Every row comes from one small tree of marks. The marks that hang from a mark follow it in brackets, in the order of their numbers. Every link used is in the known rows. Which tree was each row made from?
In the rows, zero is written as 128.
Known rows
z184{z772}: [128 124 120 147 130 128 137 138 138 125 137 125 132 126 127 122 103 121
 144 105 129 140 132]
z562{z679{z55}}: [ 97 118 125 131 125 133 131 126 132 130 141 139 112  99 136 134 125 124
 130 145 117 127 125]
z977{z508 z562}: [107 112 157 142 126 149 100 114 119 114 146 124 140 135 154 107 104  94
 110 113 166 141 110]
z977{z562}: [118 124 144 129 126 135 111 129 124 116 134 126 133 135 150 117 121 109
 116 119 136 140 122]
z732{z456{z55{z679 z772{z184}}}}: [125 146 108 170 143 121 162  86 137 130 104 108 118 112 156 110  75 128
 137  82 107 133 113]
z562{z679{z646}}: [105 112 140 129 126 145 121 121 124 112 136 146 117 113 128 126  98 115
 121 134 134 135 121]
z977{z508 z562{z679{z55{z772} z646}}}: [ 56  95 155 168 146 159  97 125 119 102 161 148 127 114 169  90  54  88
  92 111 171 143 103]
z679{z55{z772} z562 z646}: [ 72 102 111 170 170 127 131 177 134 112 146 162 118 135 152  96  70 126
 101 115 150 136 124]
z508{z977}: [132 127 117 142 123 130 136 126 128 125 147 131 135 126 148 122 125 132
 138 129 127 138 134]
z732{z456}: [131 132 108 136 133 138 145 117 131 130 134 127 122 114 136 131 136 131
 129 114 120 132 132]
z508{z977{z562{z679}}}: [116 117 144 139 107 143 120 115 129 110 158 135 131 112 162 117 113 108
 132 128 128 152 118]
z456{z55{z679{z562 z646} z772} z732}: [ 88 123 115 169 182 124 150 134 129 111 127 137 104 139 162 102  20 111
 127  91 130 136 107]
z508{z977{z562{z679{z55{z772} z646}}}}: [ 72 106 130 170 140 146 116 139 125 102 168 154 127 113 185  94  69 108
 107 117 143 152 120]
z732{z456{z55{z679{z562 z646} z772{z184}}}}: [ 95 121 106 187 163 129 163 118 137 111 118 134 111 122 164  93  36 118
 123  80 132 145 109]
z55{z456{z732} z679{z646} z772{z184}}: [106 129 132 152 143 106 119 122 114 119  96 132 123 159 157  93  23 135
 131  53 124 134 100]
z732{z456{z55{z679{z646}}}}: [107 126 105 155 164 143 154  90 126 130 120 113 105 123 148 121  85 119
 132 105 126 132 129]
z456{z55{z772{z184}} z732}: [127 154 108 151 141 117 150 109 122 108 123 126 132 101 168 127  47 110
 136 100 101 131 121]
z732{z456{z55{z679}}}: [125 138 106 150 150 133 158  84 134 143 116 101 105 118 143 128 112 126
 143 109 111 128 124]
z679{z55{z456 z772{z184}} z562 z646}: [ 79  99 108 175 150 114 116 176 127 112 126 160 129 146 160  86  42 139
 108  90 137 139 113]
z562{z679}: [122 122 138 124 112 136 127 116 132 124 133 135 119 108 122 135 124 123
 133 138 120 130 117]
z456{z55 z732}: [126 145 104 131 149 129 147 107 120 119 135 120 121 107 153 145  87 107
 143 126 104 128 132]

Write each row's tree
[ 94 115 102 186 179 137 160 126 142 121 126 131 103 132 153  98  53 124
 120  92 134 140 111] => z732{z456{z55{z679{z562 z646} z772}}}
[116 148 115 153 163 116 154 102 128 130 113 110 112 128 152 120  59 121
 143  95 107 124 110] => z456{z55{z679 z772} z732}
[ 74 103 131 152 132 149 113 129 121 103 172 150 122 110 183 108  91 101
 117 131 143 153 131] => z508{z977{z562{z679{z55 z646}}}}
[ 81 104 117 158 143 132 109 146 124 127 132 149 117 129 138 105  70 141
 113 111 125 128 110] => z562{z679{z55{z456 z772} z646}}
[ 61  84 148 153 132 157  78 120 111 115 153 140 124 132 163  99  65  99
 104 111 160 142 104] => z977{z508 z562{z679{z55{z456} z646}}}
[ 83 100 117 139 134 137 104 134 119 128 135 146 113 127 136 119  90 133
 122 128 122 129 121] => z562{z679{z55{z456} z646}}
[ 91 108 122 159 165 131 142 127 131 119 125 129 105 143 143 109  65 114
 129 119 141 136 118] => z456{z55{z679{z562 z646}}}
[ 83  94 169 143 124 166  95 106 114  98 155 142 129 119 154 106  75  80
 105 119 172 148 104] => z977{z508 z562{z679{z646}}}
[ 75  98 113 153 161 132 129 169 128 114 150 159 114 132 150 111  89 120
 109 130 149 136 133] => z679{z55 z562 z646}
[ 58  92 155 151 136 162  96 115 115 104 163 146 122 112 167 105  75  80
 101 126 170 144 113] => z977{z508 z562{z679{z55 z646}}}
[108 111 133 140 143 124 109 123 118 139 103 123 116 170 126 102  85 143
 128  93 137 128 111] => z55{z456 z679{z646}}
[121 141 126 161 136 110 148  97 134 129  98 109 125 126 148 107  66 125
 136  95 116 128 110] => z456{z55{z679 z772{z184}}}
[132 129 123 150 118 110 116 135 126 127 105 130 143 142 137 103  79 147
 125  87 114 130 107] => z55{z456 z772{z184}}
[ 59 100 160 168 130 149 100 117 117  92 151 152 135 107 183  87  37  84
  95 100 168 149 102] => z977{z508 z562{z679{z55{z772{z184}} z646}}}
[ 83 120 114 151 135 119 118 134 115 109 129 156 121 113 167 110  27 124
 124  88 111 134 109] => z562{z679{z55{z456{z732} z772{z184}} z646}}
[ 89 112 120 177 175 127 145 137 136 118 121 133 109 145 145  95  45 123
 118 105 142 136 107] => z456{z55{z679{z562 z646} z772}}
[106 133 113 164 169 115 158 129 138 123 123 125 106 133 156 113  45 120
 139  94 114 132 102] => z456{z55{z679{z562} z772} z732}
[106 131 104 173 173 139 154  99 131 128 117 117 108 125 150 106  66 125
 122  91 127 131 119] => z732{z456{z55{z679{z646} z772}}}
[ 77 111 125 155 147 138 125 141 128 115 143 153 114 108 143 112  78 123
 109 127 134 129 120] => z562{z679{z55{z772} z646}}
[ 91 127 119 170 166 115 154 126 126 101 118 140 112 131 174  99   4 106
 131  80 127 144 105] => z456{z55{z679{z562 z646} z772{z184}} z732}
[ 77 102  97 148 165 124 121 172 116 115 147 158 112 146 162 113  55 126
 123 104 129 136 124] => z679{z55{z456{z732}} z562 z646}
[101 128 122 166 168 129 137 110 128 126 112 117 115 140 142 102  58 124
 122 105 134 127 115] => z456{z55{z679{z646} z772}}
[ 94 106 102 168 153 114 123 177 137 134 133 147 123 151 143  98  85 151
 118 105 124 129 109] => z679{z55{z456 z772} z562}
[122 134 145 150 125 107 136 115 134 130  96 122 127 140 140  99  83 135
 130  84 129 131 105] => z55{z679 z772{z184}}
[ 78 112 102 167 158 111 124 173 119 104 134 164 124 140 176  95  16 127
 117  76 126 140 113] => z679{z55{z456{z732} z772{z184}} z562 z646}
[104 125 126 152 161 117 118 131 116 128 106 129 115 166 145  96  41 140
 128  65 127 128 101] => z55{z456{z732} z679{z646} z772}
[ 81 116 132 154 130 128 126 132 126 107 133 156 122 100 154 107  62 117
 112 115 130 136 120] => z562{z679{z55{z772{z184}} z646}}
[123 132 126 127 137 111 123 117 119 142 105 115 113 159 136 120  87 140
 148  84 111 125 107] => z55{z456{z732} z679}
